What can hang from each mark
Z562: Z985
Z420: Z38
Z572: Z38 Z985
Z50: Z985
Z288: Z710
Z746: Z38 Z985
Z985: Z562 Z572 Z710 Z746
Z63: Z38
Z710: Z288 Z985
Z38: Z63 Z288 Z572 Z746

Each row was made from one small tree. The marks that hang from a mark follow it in brackets, in the order of their numbers. Every link used is in the known rows. Write each row's tree.
In the rows, zero is written as 128.
Known rows
Z63(Z38(Z572 Z746(Z985))): [151 119 123 105  90 118 197 154 107 104 110 144  69 124 122 119 118 146
 149 122 179  46 121 120 216 109 167 103]
Z38(Z63 Z288 Z572(Z985) Z746): [162 115 133 149 153 195 145 104 129  95 102 130  29 114 111  50 164 208
 137 149 198  20 122 122 189 143 186  90]
Z288(Z710(Z985(Z572 Z746(Z38)))): [144 176 109 116  54 169  59 140  54 117 128 168 179 138 123  82 144 151
 147 105 134 157 124 122  59 132 152 123]
Z50(Z985(Z572)): [149 151 117 121  91 143 109 115 111  82 122 150 105 128 121 112 124 147
 127 122 106 139 116 124 100 126 152 128]
Z746(Z38): [139 142 138 133 132 112 141 133 110 117 132 144 102 119 137 121 134  93
 135 127 152 125 118 124 106 139 125 111]
Z985(Z562 Z572(Z38)): [122 188 112 130  90 173  88 128 119 101 126 139 121 126 127 175 161 139
 112 103 148 149 113  84 104 146 163 122]
Z562(Z985(Z572(Z38(Z288)) Z710)): [134 166 181 156  73 201  28 124  97  74 121 127 154 134 131  89 157 209
 120  92 148 123 133  69 116 145 158 123]
Z420(Z38(Z572)): [137 187 152 153 108 143 139 133  75 128 112 128  78 132 137 115 118 193
 136 130 164  63 135 105  96 139 148 117]
Z710(Z288 Z985(Z746)): [131 117 132 122 113 166 106 163  85 145 128 148 181 133 118  95 102 184
 158 121 111 148 143 113 144  96 163 158]
Z63(Z38(Z746)): [124  99 106 123 110 100 159 155 100 120 117 130  89 133 134 125 116  97
 127 133 161  96 119 126 170  96 152 107]
Z746(Z38(Z288) Z985): [152 152 162 113 139 126 137 129 128  80 125 139  93 112 109 122 138 151
 156 120 149  92 130 113 189 150 145 123]
Z746(Z985): [138 129 132  93 119 130 146 129 137 114 128 138 134 123 109 144 132 148
 144 123 118 120 133 124 172 120 141 128]
Z985(Z562 Z710): [118 140 159 143 135 149  65 147 126 109 125 134 124 127 132 125 151 121
 128 108 120 114 141  95 121 110 120 146]
Z38(Z288): [130 136 146 143 139 139 107 123 134 106 122 115 116 126 120 121 125 166
 135 127 132 106 134 121 165 146 132 139]
Z985(Z572(Z38)): [135 163 100 124  77 168  99 116 106 110 129 131 120 129 130 143 156 150
 114 112 152 150 109 100  99 146 172 118]
Z562(Z985(Z572)): [138 162 152 127  65 169 114 114 105 100 127 141 178 136 135 122 122 160
 117 110 118 168 129 119  86 140 117 111]
Z63(Z38(Z746(Z985(Z562 Z710)))): [125 112 137 103 111 121 116 179 110  87 114 145  87 128 119 137 143 107
 144 107 147  75 137  88 206  75 159 124]
Z985(Z572): [142 154 113 121  69 161 108 115 104 108 128 125 122 130 131 133 134 131
 120 117 121 155 120 124  88 142 134 129]
Z985(Z562): [115 152 138 132 143 134 117 139 144 119 125 138 134 125 127 159 134 118
 125 120 121 129 133 109 131 127 121 133]
Z746(Z38(Z63 Z572) Z985(Z710)): [182 146 167 109 122 160 120 130  82 103 122 149  45 107 134  66 173 142
 157 114 166  33 125 121 127 119 146 105]
Z572(Z38(Z746)): [126 137 114 120 150 130 123 136 135 115 115 139  99 125 121  95 150 162
 122 130 188 124 112 103 165 112 185  97]
Z63(Z38(Z572(Z985(Z562)))): [117 112 116 180  83 153 174 146 115 120 124 145  89 130 133 190 141  93
 129 116 165  38 128  88 144 146 155 111]
Z572(Z985): [123  99 109 151 120 155 147 116 141 119 132 138 124 129 117 139 147 124
 128 133 144 106 129 113 133 138 158 115]
Z63(Z38(Z572 Z746(Z985(Z710)))): [154 108 141 119  77 134 144 165  92  95 110 139  57 127 128  86 139 146
 151 111 174  31 130 105 199  92 167 118]
Z562(Z985(Z572 Z710(Z288) Z746)): [145 133 176 137  53 233  54 139  50 103 128 146 196 142 133  65 113 191
 137  99 107 170 149  89  71 102 134 141]
Z50(Z985(Z710)): [137 117 155 140 142 125  77 141 115  90 121 152 104 128 124  71 136 142
 139 120 113  97 132 110 122  88 145 139]
Z746(Z38 Z985(Z710)): [151 135 158 109 114 128 108 144 106  92 131 149  97 117 125 101 159 115
 152 108 142  97 131 104 140 114 143 122]
Z985(Z562 Z572(Z38) Z710 Z746): [123 174 130 137 105 217  29 133  87 115 129 135 116 135 124 139 177 144
 109  88 131 145 123  59  83 126 178 139]
Z50(Z985(Z562)): [122 152 145 135 164 114 114 140 148  93 116 166 119 122 115 135 124 132
 132 123 105 119 130 108 142 106 139 132]

Write each row's tree
[151 140 143 125 166 174  63 115  72 127 119 142 122 125 115  72 154 166
 145 136 154  83 132 134 108 140 134 102] -> Z985(Z746(Z38(Z63 Z288(Z710))))
[131 172 140 141  99 168  36 139 111  65 118 163  97 125 123 120 167 153
 121  96 128 115 118  64  99 106 184 134] -> Z50(Z985(Z562 Z572(Z38) Z710))
[145 166 136 142  97 154  96 152  70 141 119 177 158 131 127  55 139 170
 159 110 162  86 130 119  93 132 151 117] -> Z288(Z710(Z985(Z746(Z38(Z572)))))
[124  83 125 159 131 200  92 123 108 132 135 136 116 138 115 102 164 134
 123 119 129 107 137  88 112 123 172 131] -> Z572(Z985(Z710 Z746))
[135 178 130 124 104 147 101 128 127  71 118 161 110 124 118 141 132 136
 125 113  98 142 121 107 107 119 145 133] -> Z50(Z985(Z562 Z572))
[121 150 140 134 188 144 112 138 130 116 118 164 124 129 105 131 124 143
 125 122  98 128 130 101 133 105 154 137] -> Z50(Z985(Z562 Z746))
[133 159 149 139 104 118  57 152 101  93 117 158 172 126 121  69 137 174
 165 118 157  90 138 123 143 137 133 124] -> Z746(Z38(Z288(Z710(Z985))))
[156  89 147 165  87 206 118 149 112  82 111 152  87 121 127  16 144 195
 158 128 195  53 142  90 153 102 186 118] -> Z38(Z572(Z985(Z710(Z288))) Z746)
[141 152 155 137  52 203  44 152  87  78 126 138 139 125 139 108 134 145
 143  99 119 144 145  86  91 107 130 159] -> Z985(Z562 Z572 Z710(Z288))
[134 111 194 145  91 170  75 156  95 102 125 147 200 134 139  60 109 180
 150 110 127 129 158 100 116  89 113 136] -> Z562(Z985(Z710(Z288)))
[109 122 114 153 156 191 132 122 141 134 130 148 129 132 106 166 152 123
 117 121 126 123 135  89 129 137 164 123] -> Z572(Z985(Z562 Z746))
[143 123 140 153 106 130 159 147 101  97 104 119  55 126 131  93 113 157
 140 129 186  31 123 115 206 132 155 113] -> Z63(Z38(Z288 Z572 Z746))
[129 129 156 184 107 195 102 136 131 100 121 146  91 124 129 111 172 138
 133 107 160  47 140  77 120 134 156 129] -> Z38(Z572(Z985(Z562 Z710)))
[120 137 116 119 110 154  63 149  96 151 123 156 210 144 110  91 132 176
 147 117 116 133 142 127 117 107 145 135] -> Z288(Z710(Z985(Z746)))
[147 147 112 122 114 171 107 112  92 104 124 152 113 134 111 110 122 157
 121 119  93 154 115 115  90 126 167 133] -> Z50(Z985(Z572 Z746))
[159 150 150 110 115 168 106 133 139  71  96 150 123 121  97  36 136 250
 169 123 185  46 144 121 217 131 156 108] -> Z38(Z288(Z710) Z572 Z746(Z985))
[166 188 115  62  96 169 126 118  55  90 105 136  50 126 110 108 149 204
 135 139 152 103 126 123 126 104 183  91] -> Z420(Z38(Z63 Z746(Z985(Z572))))
[137 113 118 166 130 203 160 111 121 142 127 143 103 131 113 115 147 159
 126 124 154  80 125  99 120 155 174 117] -> Z38(Z572(Z985(Z746)))
[131 166 142 133  73 185  50 135 103  88 127 128 113 130 137 128 156 120
 120  98 114 140 131  93  86 122 127 145] -> Z985(Z562 Z572 Z710)
[136 137 115  87 144 132 142 137 147 103 115 148 104 119 101 108 155 184
 139 124 181 117 119 101 211 106 201  99] -> Z572(Z38(Z746(Z985)))
[119 123 103 142 159 177 113 118 135 129 126 148  95 119 114 170 192 130
 115 131 173  82 122  89 136 129 189  93] -> Z572(Z38(Z63) Z985(Z562))
[166 177 146 102  76 161 120 115 103  59 126 138  89 115 114 128 143 157
 149 110 144 123 121 111 151 170 147 121] -> Z746(Z38(Z288) Z985(Z572))
[128 170 141 100 175 151 110 142 168  72 105 143  94 114  91 132 157 206
 143 116 179  98 127  73 251 124 195 113] -> Z572(Z38(Z288 Z746(Z985(Z562))))
[151 115 157 174 122 198 100 128 133  73 106 129  48 122 117  24 163 206
 142 125 197  27 133  87 183 136 186 117] -> Z38(Z288 Z572(Z985(Z710)) Z746)
[135 175 141 162 136 189 141 120  84 126 109 146  52 125 127 148 162 179
 128 139 173  23 137  90  97 138 172  95] -> Z420(Z38(Z63 Z572(Z985(Z562))))
[139 153 105 121  35 172  81 155  79 103 126 151 165 128 128 114 129 186
 149 107 151 158 124  94 124 117 189 142] -> Z710(Z288 Z985(Z572(Z38)))
[137  99 154 140 119 193  71 151  77 133 129 132 144 134 126  72 120 160
 148 114 121 129 148  97 111  93 145 158] -> Z985(Z710(Z288) Z746)
[130  87 110 175  70 147 185 136 101 129 128 136  89 133 134 160 133 101
 132 124 171  36 123 106 140 148 162 108] -> Z63(Z38(Z572(Z985)))
[156 155 125 119  54 181 103 156  45 111 132 161 148 126 132  96 115 151
 155 110 131 172 124 107  86 120 169 145] -> Z710(Z288 Z985(Z572 Z746(Z38)))
[133 160 100 110  53 188  48 133  69 127 125 155 204 146 114  93 137 180
 140 108 110 162 135 123  82 123 156 138] -> Z288(Z710(Z985(Z572 Z746)))
[142 140 128 129  78 207  58 123  70 117 133 120 116 139 130 100 151 140
 117 103 105 149 127 102  70 125 147 147] -> Z985(Z572 Z710 Z746)
[132 105 108 148 183 213 100 100 107 137 126 124  83 126  96 130 180 187
 118 137 166  70 121  89 158 148 210 102] -> Z572(Z38(Z63 Z288) Z985(Z746))
[128 175 167 149 183 159 106 135 116 110 123 138  96 120 117 138 139 135
 132 114 141 116 129  91 138 156 136 130] -> Z985(Z562 Z746(Z38(Z288)))
[131 166 149 139 190 128 124 142 113 103 122 180  95 120 116 125 133 111
 133 120 118 123 120  98 111 116 155 120] -> Z50(Z985(Z562 Z746(Z38)))
[137 100  86 124 159 169 134 114 128 121 116 147  62 120 111  94 185 160
 119 149 203  80 110 106 162 114 216  70] -> Z572(Z38(Z63 Z746) Z985)
